What can hang from each mark:
j587: j219
j417: j74 j138 j709
j261: j219 j835
j835: j74 j261 j762
j219: j138 j261 j587
j709: j417
j762: j74 j835
j138: j219 j417
j74: j762

Every row comes from one small tree of marks. Brackets hold a mark, then the marks that hang from it, in the order of their numbers. Every link used is in the known rows. Which tree was each row made from?
Known rows:
{j219 j138 {j261 {j835 j74 j762}} j587}: 3.05	-5.68	1.41	-3.11	0.46	0.62	-0.06	-0.04	-2.84	0.11	1.92	1.42	-0.47	0.97	-0.84	0.73	1.00	1.18	-0.67	-1.97	0.73	-0.19	1.71	-1.04	3.03	0.82	1.91	-1.42
{j261 {j219 j138 j587} {j835 {j74 j762}}}: 0.10	-2.39	1.71	-1.73	-1.93	1.06	2.41	-1.40	-3.33	2.41	-0.37	-0.24	-1.15	-0.32	0.64	-2.81	-1.28	0.54	-0.62	-1.69	2.56	-0.19	-0.55	-1.72	1.86	1.49	-1.44	1.45
{j762 {j835 j74 {j261 {j219 j138 j587}}}}: 0.57	0.22	1.38	0.53	-1.18	-0.44	-1.31	-2.98	0.67	0.28	0.16	0.40	-0.04	0.77	0.98	0.63	-0.99	4.00	0.18	-1.48	1.53	-0.37	1.96	-0.45	-0.10	1.84	1.38	1.95
{j138 {j219 {j261 {j835 j74 j762}} j587}}: 2.64	-1.21	0.53	1.71	-1.19	1.44	1.26	0.44	-0.91	0.12	0.22	-1.59	0.17	2.68	-0.14	0.93	1.46	1.06	-0.02	1.89	-0.36	0.75	1.11	-0.42	0.36	-0.27	-0.58	-0.79
{j417 {j138 {j219 j261}} j709}: -2.82	2.15	-2.55	-0.08	0.20	-1.02	-0.51	1.68	-0.24	-3.04	1.12	0.39	0.88	-0.75	0.12	1.11	-1.24	-1.09	1.91	0.15	1.11	0.33	-2.90	-0.72	0.48	-1.82	2.04	0.73
{j835 {j261 j219} {j762 j74}}: 3.11	-1.78	2.12	5.02	3.81	-2.18	-0.70	-1.32	0.96	-0.57	-0.58	0.56	1.32	0.46	-2.03	2.69	0.10	0.51	-2.76	0.98	-3.19	-1.59	2.83	0.88	-1.38	0.20	-3.09	-0.60
{j762 j74 {j835 {j261 {j219 {j138 j417} j587}}}}: 1.26	0.53	3.10	0.66	-0.01	-1.66	-1.29	-2.49	1.09	0.83	-0.55	1.30	0.30	-1.32	0.36	0.92	0.82	1.92	0.22	-1.14	0.20	-0.16	1.08	-0.75	-1.94	1.20	-0.84	0.26
{j835 {j261 {j219 {j138 j417}}} {j762 j74}}: 2.52	-2.26	2.61	3.85	2.98	-2.91	-0.50	-1.07	-0.17	0.33	0.20	0.08	0.13	-0.19	-1.63	2.37	0.24	-0.42	-3.22	-1.10	-3.22	-1.10	2.32	1.79	-1.71	0.63	-2.61	-1.42
{j74 {j762 {j835 j261}}}: 0.39	3.45	-0.25	1.81	2.59	-0.90	-0.45	-0.62	1.40	-0.79	-2.21	-2.56	1.62	0.07	0.84	0.06	-1.10	0.49	2.56	1.81	1.98	1.47	-0.76	-1.64	0.40	1.66	0.70	-1.20
{j835 j261 j762}: 2.49	-1.67	-0.33	4.65	4.14	-1.11	-1.82	-0.93	2.00	-1.65	-0.62	-1.35	0.88	1.12	-2.36	2.41	0.44	0.57	-1.65	1.00	-2.28	-0.39	2.61	1.81	-0.28	0.72	0.18	-1.18
{j709 {j417 j74 j138}}: -4.53	-0.46	-4.25	-1.87	1.40	1.91	-1.26	0.35	2.73	-0.32	-1.33	1.40	0.14	-3.30	0.34	-2.94	0.13	-1.42	-0.35	1.58	-0.01	-0.01	-1.98	1.39	-0.16	-2.30	1.10	0.38
{j762 j74}: 0.05	0.85	-1.07	1.03	1.30	0.31	-1.68	-1.74	3.04	-2.02	-0.50	1.58	2.21	-2.30	-1.73	0.17	1.11	-0.96	0.63	3.60	-1.86	-2.72	-0.51	-2.24	-0.56	-1.44	-1.88	-0.61
{j417 {j74 {j762 {j835 j261}}} j138}: -2.64	3.61	-2.19	-0.53	2.02	0.40	-1.09	2.85	-0.15	-1.20	0.09	2.51	1.44	-4.51	0.72	-0.22	-2.22	0.11	-0.04	0.93	1.97	0.03	-1.76	1.05	-0.10	-0.96	1.73	-0.78
{j587 {j219 j138 {j261 {j835 j74 j762}}}}: 0.98	-1.27	0.85	-1.37	-0.53	-0.75	0.39	0.59	0.61	1.40	0.89	0.02	-0.91	1.56	-1.22	0.12	0.78	-1.95	-0.30	-1.11	1.71	-0.35	-0.62	-1.32	1.89	2.53	-0.89	-0.01
{j219 j138 j261}: 0.92	-1.38	-0.11	-2.34	3.28	-1.35	-0.60	-1.26	-1.04	-1.75	1.64	0.00	1.53	1.07	-0.08	2.69	-0.43	-1.63	0.48	1.04	-1.70	-1.34	-0.87	-1.58	1.94	0.90	1.13	-0.76
{j587 {j219 j138 j261}}: 0.01	0.23	-0.07	-2.10	0.92	-2.10	-0.34	1.04	0.83	0.73	0.85	0.17	0.35	1.46	-0.57	1.14	0.64	-2.65	1.21	0.65	0.67	-1.14	-1.29	-1.19	1.72	2.57	-0.11	-0.26
{j417 j74 {j138 j219} j709}: -4.45	3.83	-4.16	-1.10	-2.29	0.26	-0.28	3.74	0.30	-2.86	2.15	3.23	0.74	-3.07	0.79	-0.89	-0.96	0.12	0.73	-0.15	0.66	0.09	-2.83	1.84	0.07	-3.31	2.54	0.88
{j219 j261 j587}: 2.19	-2.03	-0.52	-1.92	2.48	0.80	-1.52	0.88	-0.34	-1.50	-0.40	1.20	1.69	1.86	-0.31	2.35	0.79	0.67	2.09	2.96	-1.04	-1.26	1.71	-1.46	1.54	-0.51	1.77	-0.47
{j138 {j219 j587} {j417 {j74 {j762 j835}} j709}}: -2.06	4.46	-1.31	-0.41	-5.45	0.43	1.70	3.96	-0.31	0.78	0.28	-1.37	-1.76	0.29	2.39	-2.43	1.69	0.88	2.34	-1.01	0.52	3.57	-0.64	2.76	-2.21	-2.15	1.54	-1.29
{j261 j219 {j835 {j762 j74}}}: 2.11	-2.17	1.14	2.50	1.28	1.57	2.47	-2.19	0.30	1.43	-2.34	-1.12	0.06	0.96	-2.27	-1.73	0.46	-0.88	-3.03	0.77	0.00	0.27	-0.43	-1.81	-0.76	0.40	-4.33	2.38
{j417 {j74 {j762 j835}}}: -0.74	4.02	-2.41	-0.45	0.48	1.30	0.08	1.52	1.93	-1.16	-0.56	0.99	1.86	-1.04	0.96	-1.54	-0.60	1.03	0.87	2.72	0.50	0.36	-0.92	0.01	0.30	-1.00	0.88	-0.43
{j219 {j138 j417} {j261 {j835 {j74 j762}}} j587}: 1.25	-3.58	2.35	-4.03	-1.47	1.08	0.34	0.35	-3.79	1.60	1.17	0.08	-1.94	-0.06	0.58	-0.19	0.45	-0.61	0.51	-3.25	0.96	0.60	0.74	-0.45	1.39	0.51	1.38	-1.75
{j261 {j219 j138} j835}: -0.08	-1.92	0.72	-0.83	0.55	0.76	2.58	-2.93	-1.71	1.80	-1.22	-1.94	-0.53	0.58	-0.56	-1.97	-0.59	-1.56	-1.52	-0.49	0.87	0.58	-2.35	-1.56	0.77	1.90	-2.04	3.02
{j835 {j74 j762} {j261 j219}}: 0.05	1.68	2.25	3.19	-0.14	-0.92	-0.64	-1.73	-0.43	-0.39	-0.30	-0.27	0.86	-0.04	1.22	1.60	-3.48	1.28	-0.15	0.06	-1.05	-2.48	2.17	-0.22	0.07	0.49	-1.80	0.59
{j587 {j219 j261}}: 0.32	1.32	-0.49	-0.52	0.95	-0.57	-0.70	1.20	2.37	0.32	-0.78	-0.13	0.67	2.08	-0.91	1.23	0.67	-2.21	1.57	2.20	0.44	-1.28	-0.57	-1.64	0.91	1.50	-1.02	0.60

Which tree is each row?
2.78	-3.49	1.43	-1.27	2.77	-0.29	0.58	-1.59	-1.17	-0.51	1.07	0.00	0.68	0.85	-1.51	1.43	0.70	-1.84	-1.52	-0.90	-0.69	0.10	-0.59	-1.94	1.74	1.00	-0.65	-1.06 | {j219 j138 {j261 {j835 {j762 j74}}}}
0.16	0.39	1.76	0.46	-1.96	-0.23	-1.12	-2.81	0.44	0.99	0.07	-0.27	-1.01	0.52	1.00	0.32	-0.95	3.55	-0.04	-2.21	1.35	-0.03	1.92	0.08	-0.99	1.65	1.26	1.85 | {j762 {j835 j74 {j261 {j219 {j138 j417} j587}}}}
1.57	1.60	2.51	1.96	0.89	-1.09	-1.39	-3.17	2.50	-0.15	-1.20	1.11	1.51	-0.78	-0.17	1.44	0.19	2.04	0.39	0.68	-0.01	-0.79	0.91	-1.81	-1.66	1.02	-1.58	1.26 | {j762 j74 {j835 {j261 j219}}}
-4.52	2.88	-4.78	-2.65	-0.85	0.70	-1.75	3.20	1.13	-3.42	1.62	4.51	0.96	-3.83	-0.02	-1.24	-1.39	0.02	0.74	-0.52	0.79	-0.84	-2.37	1.23	0.63	-3.43	3.37	1.53 | {j417 j74 j138 j709}
0.45	3.38	0.40	1.95	2.62	-1.29	0.32	-0.80	0.73	-0.28	-2.33	-2.42	1.59	0.52	1.05	0.03	-1.60	0.43	2.11	1.87	1.91	1.44	-0.71	-1.66	0.10	1.86	-0.04	-0.58 | {j74 {j762 {j835 {j261 j219}}}}
2.93	-1.17	1.12	1.65	-0.21	0.92	1.20	0.68	-0.70	0.11	-0.10	-1.37	0.66	2.11	-0.51	1.19	2.15	0.30	0.28	2.41	-0.63	1.02	0.42	-0.73	0.11	-0.33	-1.15	-1.48 | {j138 {j219 {j261 {j835 {j762 j74}}} j587}}
1.47	0.96	2.68	1.14	0.82	-1.75	-1.21	-3.35	1.70	-0.02	-0.34	1.30	1.33	-1.11	0.22	1.37	0.24	1.75	0.15	-0.13	0.14	-0.76	0.56	-1.55	-1.28	1.49	-1.13	0.72 | {j762 j74 {j835 {j261 {j219 j138}}}}
4.15	-4.06	1.19	-0.73	2.04	1.75	-0.45	0.44	-0.49	-0.37	-0.95	1.12	0.72	1.66	-1.74	1.12	2.01	0.58	0.23	1.15	-0.10	0.09	1.99	-1.89	1.45	-0.40	-0.04	-0.86 | {j219 {j261 {j835 {j762 j74}}} j587}
1.63	-3.53	0.00	-4.21	2.44	-1.33	-1.14	0.65	-2.64	-1.01	1.92	1.57	0.94	0.75	0.26	2.26	0.63	0.18	1.65	0.65	-0.68	-1.20	0.66	-0.83	2.86	0.87	2.90	-2.02 | {j219 j138 j261 j587}
-4.38	0.28	-3.94	-0.90	0.35	1.55	-0.34	0.77	2.08	0.10	-0.75	0.51	-0.04	-2.68	0.85	-2.62	0.38	-1.32	-0.40	1.91	-0.02	0.66	-2.21	1.97	-0.53	-2.19	0.44	-0.19 | {j709 {j417 j74 {j138 j219}}}
0.93	0.99	1.12	2.78	-2.60	2.20	2.35	0.03	-0.28	1.65	-0.36	-4.21	-2.13	2.49	-0.17	0.43	1.11	-1.57	-1.60	-0.31	-1.65	2.27	0.09	0.78	-3.09	-1.07	-2.47	-0.23 | {j138 {j219 {j261 {j835 j74 j762}}} j417}
-0.92	1.49	2.63	1.56	-1.62	-2.02	-0.33	-1.38	-1.65	-0.04	0.81	-0.24	-0.42	-0.54	1.75	1.00	-3.38	0.73	-0.02	-2.78	-0.77	-1.54	1.50	0.58	-0.07	0.50	-0.76	0.31 | {j835 {j74 j762} {j261 {j219 {j138 {j417 j709}}}}}
2.17	-3.78	1.86	3.05	0.27	-1.47	-0.90	-1.17	-1.16	-0.02	1.73	1.33	-0.51	0.87	-0.80	1.84	-1.30	3.05	-3.24	-2.02	-1.63	-2.33	4.61	1.97	0.47	0.65	-0.34	-0.42 | {j835 j74 {j261 {j219 j138 j587}} j762}
1.62	-4.44	2.15	-0.54	-0.29	0.37	2.60	-0.71	-2.52	3.18	-0.76	-0.45	-2.07	-0.19	-1.59	-2.49	1.42	-0.90	-2.88	-2.26	0.66	1.19	0.01	-0.09	-0.55	0.87	-2.64	0.40 | {j261 {j219 {j138 j417} j587} {j835 {j762 j74}}}
-3.99	-0.49	-3.50	0.08	1.65	0.86	-0.50	-0.72	2.12	0.17	-1.77	-1.69	-0.23	-1.97	0.24	-2.22	0.43	-1.99	0.64	2.20	0.83	0.80	-2.66	0.55	-0.40	-0.89	0.22	-0.15 | {j709 {j417 {j138 j219}}}
-1.91	-0.25	-1.51	-4.69	-2.48	-0.97	-0.50	2.49	-1.60	0.31	1.68	1.23	-1.46	-1.88	1.36	-2.38	1.26	0.72	2.17	-2.65	1.38	1.54	-0.45	1.87	0.87	-0.24	4.27	-1.99 | {j219 {j138 {j417 {j74 {j762 j835}} j709}} j587}
-2.89	3.12	-2.92	-1.23	-3.09	1.61	-0.46	1.35	2.21	-1.03	-0.14	0.20	-1.26	-0.64	0.14	-2.09	0.64	-0.97	0.61	-1.11	-1.83	0.68	-0.61	1.90	-2.21	-3.13	1.34	1.22 | {j138 {j417 j74 j709}}
-4.06	2.82	-4.06	-2.01	-2.66	0.21	-0.66	4.60	-0.51	-2.62	2.11	3.89	0.47	-3.17	0.94	-1.16	-0.42	0.99	1.20	-0.28	1.12	0.24	-2.01	2.26	0.50	-3.25	3.45	0.26 | {j417 j74 {j138 {j219 j587}} j709}
-1.75	0.31	-0.75	-1.17	0.44	-0.70	1.53	-0.66	-1.31	1.13	0.25	-0.45	-0.34	0.19	0.72	-0.57	-1.09	-1.46	-1.46	0.40	-1.72	-1.04	-1.24	0.64	-0.98	0.02	-1.38	1.66 | {j261 {j219 {j138 {j417 j74}}}}
-2.24	4.05	-1.46	-0.23	-5.11	0.57	1.65	4.32	-0.63	0.59	0.45	-1.15	-1.70	0.07	2.10	-2.21	1.48	-0.07	2.08	-0.45	-0.55	2.79	-0.65	3.06	-2.02	-2.64	1.24	-1.63 | {j138 {j219 j587} {j417 {j74 j762} j709}}
0.62	1.05	1.68	0.92	-3.41	2.04	1.99	1.58	-2.03	2.08	-0.67	-3.51	-2.07	1.69	0.88	-0.09	1.32	-0.87	0.59	-0.34	-0.40	2.36	0.28	0.74	-2.06	-0.99	-1.35	-1.30 | {j138 {j219 {j261 {j835 {j74 j762}}} j587} j417}
3.86	-3.96	0.51	-0.84	2.28	2.07	-0.22	0.50	-0.79	-0.27	-1.11	0.14	0.51	2.32	-1.42	1.01	1.67	0.74	0.32	1.16	0.07	0.61	1.93	-1.35	1.63	0.06	0.74	-0.32 | {j219 {j261 {j835 j762}} j587}
-2.55	1.25	-3.07	-1.33	0.66	1.60	-0.10	-0.28	3.51	0.07	-2.30	-0.31	0.62	-0.89	1.49	-3.75	0.63	-0.31	1.19	2.13	0.38	1.62	-1.28	0.55	0.08	-1.23	0.60	-0.31 | {j709 {j417 {j74 {j762 j835}}}}
-0.01	0.21	1.21	1.21	-1.38	2.53	2.58	-2.51	-0.64	1.46	-2.10	-1.50	-0.32	0.64	0.04	-2.47	-2.13	-0.23	-1.24	0.17	1.46	-0.37	-0.80	-2.56	0.32	0.55	-3.43	3.30 | {j261 j219 {j835 {j74 j762}}}
-0.70	0.01	-1.54	1.75	2.39	0.73	0.36	1.08	-0.83	-0.90	0.09	-1.12	0.33	-1.13	-1.20	1.37	-0.69	-1.72	-1.08	1.74	0.93	0.27	-2.04	-0.44	-0.38	-0.47	-0.41	-0.30 | {j417 {j138 {j219 {j261 {j835 j762}}}}}
-0.45	1.58	1.43	0.59	-2.45	-0.76	-0.77	-3.13	1.14	0.22	0.23	-0.33	-0.99	0.90	1.20	0.31	-1.25	3.26	0.17	-3.00	1.19	0.31	1.33	-0.16	-1.15	1.24	1.10	2.59 | {j762 {j835 j74 {j261 {j219 {j138 {j417 j709}}}}}}
0.30	0.98	0.42	0.86	-1.85	0.90	1.06	1.81	-1.16	1.25	-0.20	-3.09	-1.45	2.20	0.77	1.11	1.72	-1.00	0.79	1.32	-1.91	1.50	0.49	1.45	-2.56	-1.13	-0.46	-1.32 | {j138 {j219 j261 j587} j417}
0.13	-0.14	2.66	1.10	-0.52	-1.62	-0.79	-1.05	-2.36	0.13	0.90	0.79	0.33	-0.80	1.55	1.31	-2.85	1.82	0.12	-1.14	-0.31	-2.37	2.36	0.46	1.15	1.03	-0.25	-0.68 | {j835 {j74 j762} {j261 {j219 j138 j587}}}
2.18	-1.84	1.42	5.04	0.77	-0.58	-0.79	-1.90	0.73	-0.62	0.61	0.26	0.09	1.69	-1.35	2.08	-1.81	2.50	-3.61	-0.74	-2.28	-2.44	4.33	1.30	-0.61	0.04	-1.76	0.83 | {j835 j74 {j261 j219} j762}
1.14	-1.96	0.87	-2.74	-0.48	0.29	1.16	0.42	-1.55	0.20	1.56	-0.04	-1.39	1.06	-0.41	0.05	0.64	-1.73	-1.66	-4.04	-1.20	1.89	-0.62	0.64	0.33	-0.65	0.69	-0.17 | {j219 {j138 {j417 j74 j709}} {j261 {j835 j762}}}
-2.77	1.87	-1.60	-2.64	-2.51	-1.40	-0.26	2.29	1.60	1.20	0.94	0.34	-1.73	-0.44	-0.20	-1.80	1.19	-2.50	1.26	-1.38	1.13	-0.10	-1.94	1.03	0.30	1.22	0.73	-0.01 | {j587 {j219 {j138 {j417 j74 j709}}}}
-2.21	1.08	-1.28	-1.68	-1.15	-1.59	-0.26	1.18	1.49	1.80	0.26	-1.10	-1.68	-0.26	-0.94	-1.25	1.10	-3.15	1.00	-0.37	1.29	-0.35	-2.00	0.30	0.12	2.23	-0.13	-0.38 | {j587 {j219 {j138 j417}}}
